Known rows, with every way that one mark hangs from another
z_894{z_85 z_779{z_799{z_324}}}: [-17.1  14.6   7.0  -9.9   9.0  -4.2  48.6 -10.0   0.7  31.6   9.4 -27.8
 -14.6 -24.6 -10.4   9.0  -0.4  -0.8   0.2  23.4 -22.6 -10.9   9.6]
z_550{z_324{z_894{z_85 z_779{z_799}}}}: [-21.8  17.7  -1.7 -15.6  -0.1  -8.5  55.3   0.1   4.4   8.4  -1.3 -12.9
 -16.5 -17.8 -17.8 -20.2  12.9  -2.6   7.1   9.9  -0.1 -16.6  16.8]
z_550{z_779}: [  1.5  -1.2   3.3  -1.7  12.0   8.1   6.6   2.8  12.6  -2.9  -3.9 -17.7
   4.4   3.2  13.4   5.7  -3.9  -5.4  12.8   0.6  -8.6   1.8  10.9]
z_779{z_799 z_894{z_85{z_550}}}: [ -7.0   4.3  -6.7 -14.3  20.7  -1.0  32.6 -29.1 -21.6   6.3  12.1   0.7
  -3.0 -19.1 -32.2   0.3  38.1 -20.5  -9.2  11.9  -1.3 -11.0  13.6]
z_85{z_550 z_799{z_324}}: [-18.5  -4.8  -4.6  14.5  30.4   4.7  10.5  -8.8  -4.9   2.5  -8.7  -8.4
  18.5  -9.0 -12.1  -6.7  -4.1  -0.3  18.7  26.5  -7.8   1.7  11.1]
z_894{z_85{z_550{z_324 z_779} z_799}}: [ -6.7   5.9  -5.3  -0.2  29.5   1.4  21.5  -5.9  14.9 -22.4  -3.2 -25.4
  15.1   4.4  -1.9  -1.8  13.2  -1.6  30.4  25.2  -4.6  -6.8  31.9]
z_85{z_894{z_779{z_799}}}: [ -7.5   7.8 -10.3   5.5  26.2   4.3  38.6   2.6 -24.4  12.2  -2.0 -11.5
  -8.5 -29.4 -20.9 -25.0  -7.0 -10.2  -6.6  26.0 -15.4 -12.3  10.1]
z_550{z_85}: [-10.7  -9.7  -4.8   2.9  -2.4  -9.1  -4.1  -1.2   3.0  -0.2  10.4  10.9
 -14.9  14.4  -3.0  -2.0   4.6  14.8   5.2   1.9   9.7  -8.0  23.1]
z_85{z_550{z_324} z_799{z_779}}: [-10.6   6.5 -15.6  15.3  31.5   3.5  14.5  17.7   5.4  -9.4 -14.2 -20.0
  10.0 -10.1  -9.1 -14.9  -5.6  -4.1  28.8  28.2  -3.5  -8.9  31.1]
z_550{z_85{z_799 z_894} z_779}: [-10.9 -13.7 -22.2  14.5  34.9   8.9  26.6  -1.8  -7.2 -20.0  -8.0  -6.5
   7.9   0.0 -10.3 -27.2   3.3   5.1  22.3  23.6   1.2 -17.0  42.4]
z_550{z_85{z_799 z_894{z_779}}}: [-20.7  -9.0 -20.6  15.4  23.3  -5.5  32.4   1.4 -19.5  -7.1  -0.8  -1.0
  -4.6  -7.8 -21.7 -32.5  -5.3   9.1   8.4  33.3   2.7 -19.9  37.7]
z_894{z_85{z_550} z_779{z_799{z_324}}}: [-19.6  14.0  10.8  -6.9  17.8  -9.2  38.9 -14.5  -2.0  28.3   9.9 -25.1
 -14.2 -17.0 -15.7   8.9   0.2  -4.6   5.3  32.0 -21.4  -4.6  14.1]
z_324{z_894}: [-11.1  -2.0  -0.8  -3.1 -10.0  -0.6  24.9  -9.2  -9.6  -7.0  -8.6  12.6
  -3.1  -4.3 -15.3 -20.6  11.2  -7.0   1.1  -8.1  12.7   2.7  -6.0]
z_85{z_799 z_894}: [ -2.6  -4.1 -22.7  16.2  28.3  11.0  26.9  -5.3 -25.9 -19.8 -13.4   0.7
  20.1 -20.4 -23.5 -34.2   3.3  -7.0   6.8  23.9  -0.1 -11.4   9.1]
z_799{z_324 z_779}: [ -7.8   6.9   1.6   6.9   4.8   8.0  25.2   7.7  10.4  21.5  -7.0 -28.3
  -4.0 -18.1   3.0   7.5 -16.2   0.6  21.7   9.9 -12.5  -4.0  11.1]
z_894{z_779{z_799{z_324{z_550}}}}: [-30.7  21.8  -6.6   6.1  22.5   5.1  11.2  20.7   6.1  40.9   3.3 -24.2
 -11.7 -19.4  -8.3  -1.6 -23.9  -2.0   3.6  24.0 -25.2 -12.1  10.4]
z_894{z_85{z_550} z_779{z_799}}: [-11.2  13.8   9.5  -8.5  14.0 -12.4  31.4 -10.7  -8.4  14.5  10.6 -15.9
 -17.6 -11.2 -17.1   2.9   6.8 -11.9  -4.1  27.7 -15.8  -1.7  12.4]
z_324{z_799 z_894}: [-29.0  -0.6  -4.1   5.2  -9.9   1.1  39.3  -7.2  -9.7  -0.8 -29.6  22.6
  -6.2 -15.2 -29.4 -17.5   5.8 -20.7 -12.1  -0.7   8.8   0.4 -14.0]
z_799{z_324{z_894{z_85}} z_779}: [-14.4   9.6   4.4  -4.1 -12.7   2.6  59.7 -12.9   4.2   8.6  -8.0 -19.9
 -11.0 -18.8 -14.6  -4.0   5.0  -6.8  24.0   6.4   1.7  -2.5   7.3]
z_894{z_85{z_550{z_324 z_779}}}: [ -2.9   9.4   5.4  -9.5  14.4  -3.1  10.6  -7.3  22.6 -13.2   6.0 -22.3
   1.1  13.2   7.3  12.6  10.5   0.9  28.8  15.8  -2.6  -3.1  27.9]
z_550{z_85{z_799} z_324}: [-20.3  -6.7 -21.5   7.8  16.3  -5.2   6.5  13.9  11.9  -7.0  -0.7   2.0
  -0.8   5.8  -5.4 -18.5   5.0  23.7  20.3  14.9   9.3 -24.1  44.1]
z_799{z_324{z_550{z_85{z_894} z_779}}}: [-28.3   7.0 -18.8  17.9  29.2  12.8  -5.0  10.9  17.2   9.6   5.0 -16.3
  -3.2   8.9  -1.2  -4.5 -18.7  13.4  34.7  19.2  -5.5 -16.7  37.2]
z_85{z_550 z_799}: [ -8.2  -5.7  -8.4  12.5  25.9  -0.3   2.0  -5.7 -12.5 -13.7  -7.8   1.9
  14.1  -1.9 -14.7 -13.0   2.9  -7.5   7.4  22.2  -1.7   2.2   8.4]
z_550{z_85{z_894} z_324 z_779}: [-10.8  -2.1 -17.1   5.5  26.4   3.5  15.3  10.6  15.1 -10.6   1.5 -13.0
  -5.4   9.4   5.5 -16.8  -0.4  18.7  34.3  15.2   4.8 -23.1  55.1]
z_894{z_85{z_550{z_324} z_799} z_779}: [-17.4  11.2  -2.1  -3.5  19.5 -13.5  30.8   0.3   5.5  -7.3   1.8 -23.8
   3.7  -5.1 -10.2  -5.8   0.6   0.8  19.1  36.8  -6.0 -10.4  30.5]
z_799{z_324 z_779{z_894}}: [-11.9   3.4  -6.6  -1.1  10.2   9.4  39.5  -2.2   0.7  22.9  -4.2 -27.9
   2.0 -28.8  -7.1   6.5  -1.8  -8.2  19.0   7.4  -7.5 -11.3  21.3]

Rows
[-24.3  21.5 -21.0  11.1   0.5   6.6  30.0   6.8  -0.9 -16.4 -11.1  -6.1
  -1.9  -4.6 -31.6 -25.5   6.1 -16.0  18.2  14.1  10.4  -8.7   9.4]
z_324{z_550 z_894{z_85{z_799{z_779}}}}
[-21.1   5.1  -0.7  -5.8  -5.9  -8.2  62.7 -13.5 -12.9 -11.2  -8.0  -8.0
  -2.5 -16.0 -24.7 -25.1  10.9 -10.7   4.1  14.9   6.5  -2.8   6.1]
z_324{z_894{z_85{z_799} z_779}}
[-23.8  -0.8  -8.6  16.1  21.5   7.7  44.3  -5.2  -9.8  -0.1 -20.5 -14.3
   9.0 -21.6 -25.9 -22.4  -2.9 -13.1  28.2  23.4  -1.7   1.4  13.5]
z_85{z_550 z_799{z_324{z_894} z_779}}
[-20.9   7.8 -25.7  19.9  16.1   1.7 -22.3  13.7  -1.9  -5.6   8.4  11.6
 -11.7  16.0 -17.1 -18.8  -8.1  10.7  14.0  17.5  10.3 -17.4  27.6]
z_324{z_550{z_85{z_894}}}
[  2.1   7.2  -6.7 -10.0  -1.9   1.8  41.3  -9.6  -5.6  -0.9   3.2 -19.2
  -5.0 -17.2 -14.6   6.3  18.1 -16.2   8.0   5.2   4.7 -10.0  20.0]
z_799{z_779{z_894{z_85}}}
[ -8.6   7.0  -6.4   9.0  35.5  -2.0  26.9  -3.3 -28.1   9.9  -0.6  -7.5
  -6.7 -21.1 -27.0 -23.7  -4.9 -14.7  -0.6  35.5 -13.7  -6.9  14.4]
z_85{z_550 z_894{z_779{z_799}}}
[ -4.0   8.8 -14.9   8.3  51.4  12.6  20.0   4.7  -2.1  -3.2  -5.8 -17.6
   5.5 -11.5 -10.5 -20.7   4.6  -8.7  24.5  26.8 -12.4 -13.4  31.7]
z_85{z_550{z_324 z_779{z_799}} z_894}
[-39.3   2.7 -14.2   8.0  -5.2  -5.7  42.5  17.9  12.4   2.6 -23.4  10.4
 -24.9  -5.7 -22.1 -20.7   2.5   0.7  16.1   7.4  15.1 -21.9  33.8]
z_550{z_85 z_324{z_799{z_779} z_894}}
[-23.9  -6.4  -9.7   8.0  10.3   9.0  42.1 -10.3  -7.9  -0.1 -16.8  -3.7
  16.0 -21.8 -19.6 -23.3   1.8  -3.2  14.1   8.7   2.3  -4.2   1.4]
z_85{z_799{z_324{z_894}}}
[-18.6 -16.9 -21.0   2.1  28.7   5.6  26.6  -7.9  -1.9 -10.2  -0.4  -7.4
   7.8  -2.2  -9.5 -10.2  17.1  -0.5  16.0   9.8   3.7 -17.0  48.1]
z_550{z_85{z_799} z_779{z_894}}
[-16.5  21.7 -19.8  -2.8  28.1  15.4   9.6   2.4   6.9   7.1   6.6 -18.3
   0.2  -5.7 -14.4   3.9  13.9 -18.6   6.5   8.8 -11.8 -17.5  21.0]
z_324{z_550{z_779{z_799 z_894{z_85}}}}
[-22.0   8.2 -15.2  11.1  16.4   3.3 -28.4  19.8  24.4  -0.6   8.8  -7.4
 -11.6  28.4   5.1   1.9 -11.7   8.6  22.1   7.2   1.1 -10.5  33.4]
z_324{z_550{z_85 z_779}}
[ -9.7   4.6   0.5   0.5  29.3  17.4  25.1   0.7  10.2  22.7  -4.9 -26.8
   1.5 -18.2   3.6   6.0  -3.3  -5.2  11.5   6.9 -25.5  -5.6  10.7]
z_550{z_779{z_799{z_324}}}
[ -3.6   5.5  -7.3 -16.1  24.0  10.5  43.7 -18.3  -4.6   4.5   4.5 -20.6
   1.3 -19.9 -12.1   6.1  29.5 -19.1   0.7   3.7 -11.8 -11.9  19.0]
z_550{z_779{z_799 z_894{z_85}}}
[ -9.3   4.5  -7.2   0.2  -6.2   3.3  60.5 -13.0 -11.0 -18.3 -13.6  -6.6
   0.2 -16.4 -27.9 -25.1  18.8 -15.0  10.7   8.5  10.7  -3.4   5.9]
z_324{z_894{z_85{z_799{z_779}}}}
[-32.1   7.1 -12.5  13.8   7.9   2.9 -20.3  11.5  19.5  18.6  10.2  -3.9
  -9.9  13.4  -1.1   5.0 -16.7  20.1  20.8  10.8   0.5 -12.4  25.3]
z_799{z_324{z_550{z_85}}}
[-19.9   5.2 -12.1   6.2   5.3   6.6  40.3   4.7  -7.7  11.6 -23.8  -1.8
  -4.1 -29.6 -21.9   3.5   2.8 -28.2  -6.0   8.9  -4.1 -11.4   8.8]
z_324{z_799{z_779{z_894}}}
[-24.1  10.4 -36.8  30.5  28.0   9.3  -1.4  22.2  -4.6  -9.7  -3.3  -2.3
  -5.5   3.0 -26.0 -29.7 -10.6   2.4  22.6  30.2   5.0 -24.0  37.0]
z_324{z_550{z_85{z_799{z_779} z_894}}}
[-23.8   4.9 -14.5  -3.1  23.6  11.3  33.4   9.4  18.1   5.7 -22.2 -13.5
   7.5 -18.1  -2.5   4.7   6.2 -15.2  11.9   5.7  -6.0 -19.7  29.6]
z_550{z_324{z_799} z_779{z_894}}
[-25.3  10.2 -20.6   0.2  18.5   9.5  24.2 -13.3  -2.4   1.1   3.5 -13.1
  15.9 -15.4 -24.0  -1.6  15.4  -8.0  12.8  16.9   0.3 -18.1  20.3]
z_779{z_894{z_85{z_799{z_324{z_550}}}}}
[ -9.6   1.9 -21.5  22.4  32.3  20.6  48.9   2.7 -16.7   0.8 -19.7 -25.6
  16.6 -35.9 -21.1 -26.4 -11.9  -5.6  24.7  33.1  -9.6 -16.0  19.4]
z_85{z_799{z_324 z_779} z_894}
[-35.6  23.6 -13.9   6.0   9.2   1.3  18.3  18.8  -5.7  18.2  -3.6  -2.1
 -17.9 -13.0 -27.3 -28.5  -8.7 -15.2  -2.8  10.4  -4.6  -7.2   2.0]
z_324{z_550 z_894{z_779{z_799}}}
[-27.2   9.2 -20.2  19.9  25.6  14.1  -2.3  12.5   8.3   8.2  -8.1 -12.5
  17.3  -8.4  -9.8  -9.7 -16.5   4.0  18.1  20.0  -9.4 -11.8   9.8]
z_85{z_799{z_324{z_550}}}
[-14.0   5.7  -6.8 -14.1  17.3   8.1  50.0 -27.4 -12.1  24.8   9.2 -12.4
  -1.1 -33.8 -23.9   6.0  29.3  -9.3  -3.1   8.9 -10.7 -18.5  12.0]
z_779{z_799{z_324} z_894{z_85}}
[-27.1   5.4 -25.3  18.4  28.9   9.5 -18.6  21.4  17.9  -8.4  -0.1  -8.8
   0.8  18.9  -3.0  -9.7  -9.7   6.9  23.8  16.5  -1.6 -14.3  37.7]
z_324{z_550{z_85{z_799} z_779}}
[-18.6  13.6 -23.9   2.3  28.0  14.4   8.9   3.2   9.7 -11.1  -0.2 -20.2
  15.0  -0.9 -11.2  -1.0   8.6 -15.3  17.8  14.8  -3.0 -14.2  26.9]
z_324{z_550{z_779{z_894{z_85{z_799}}}}}
[-39.9  23.3 -12.5   8.0 -11.4   1.7  21.8  -0.5   4.0  -5.7 -19.9  20.1
 -11.1  -1.0 -36.1 -11.5   6.9 -21.2  -3.0   8.5  11.9  -7.3  -8.1]
z_324{z_550 z_799 z_894{z_85}}
[ -7.9  -0.9  -7.2  -3.4  39.0   8.8  16.7 -11.8  -9.8   7.1   0.6 -11.5
   3.4 -13.1 -13.4  -0.2  16.7 -22.9   4.8  10.3 -12.0  -2.2  20.8]
z_85{z_550{z_779{z_799 z_894}}}
[-17.4   7.9  -7.9  -0.7  -1.1   4.2  52.3  -5.3  -5.6   7.7 -18.9  -4.8
  -8.3 -26.1 -27.6   8.3  12.4 -27.7  -5.1  12.7  -0.7 -13.7  10.3]
z_324{z_799{z_779{z_894{z_85}}}}
[-31.7 -13.8 -10.6   7.3  19.8   6.8  40.7  -7.5   8.2  -3.1  -9.6  -8.9
   2.2  -1.0  -7.9 -19.2   3.7   8.7  30.7  11.0   0.4  -9.8  35.8]
z_550{z_85{z_799{z_324{z_894}}} z_779}
[-15.3  -5.8 -16.1  22.5  43.2  10.5  24.8 -15.5 -22.5  -7.0 -12.6  -7.0
  23.5 -18.2 -26.3 -25.9  -4.8  -4.0  20.9  37.6  -4.5  -7.2  16.3]
z_85{z_550 z_799{z_324} z_894}
[-27.3  -1.7 -20.4  12.3  28.2   5.7  29.5  12.9  15.3  -5.2 -16.7  -2.2
  -8.4  -1.2  -7.8 -13.9  -3.2   7.0  22.6  21.5   1.3 -26.4  48.0]
z_550{z_85{z_894} z_324{z_799} z_779}
[-10.2   0.8 -17.9  14.4  28.4   4.7  41.4   2.8 -25.2  -8.1 -12.2 -12.7
  11.7 -24.8 -21.5 -34.2 -10.8  -7.1   5.1  34.0  -8.6 -13.5  16.2]
z_85{z_799 z_894{z_779}}
[-38.7  12.4 -14.9  15.7  -0.1   5.0  17.4  15.4  14.3  18.1  -4.1  -8.7
 -20.2   1.0 -17.4 -12.2 -14.2   5.9  32.7   9.1   7.3 -13.6  28.2]
z_799{z_324{z_550{z_85} z_894} z_779}
[-19.0   2.9   0.3  -2.3  21.6  16.0  43.9  -6.0   3.5  17.8 -10.5 -18.6
  -0.5 -22.1  -6.4  -8.7   3.2 -10.9  13.4   2.4 -17.0  -4.7   6.6]
z_550{z_779{z_799{z_324{z_894}}}}
[-29.3   7.3  -7.9   1.6   9.2   8.6  41.4  10.6  20.1  -3.5 -30.9  -4.2
  -0.1 -11.1  -5.4 -13.0   0.4 -12.7  16.8   1.4  -0.5 -10.3  13.9]
z_550{z_324{z_799 z_894} z_779}
[-32.1   0.1 -12.4   6.6   3.5  -8.7   6.5  15.5  17.8   6.9 -11.3  13.1
 -15.4   5.3  -8.6  -3.2  -0.4  15.1   7.3  10.6   7.6 -21.6  32.0]
z_550{z_85 z_324{z_799}}
[-19.0   6.6  -5.7   2.1   7.1   0.3  43.3  -9.7  -8.1   4.4 -16.3  -2.0
  -7.6 -21.1 -30.6  10.5  13.9 -29.5  -1.4  19.9  -0.5  -6.8  14.4]
z_324{z_799{z_779{z_894{z_85{z_550}}}}}
[-28.2  11.8  -5.4  -4.9 -11.4  -3.3  47.6  -3.6   8.8  -7.3 -22.3  10.5
  -8.1 -11.6 -22.9 -12.0  15.9  -8.2   4.8   5.1  11.6 -13.3   5.8]
z_550{z_324{z_799 z_894{z_85}}}
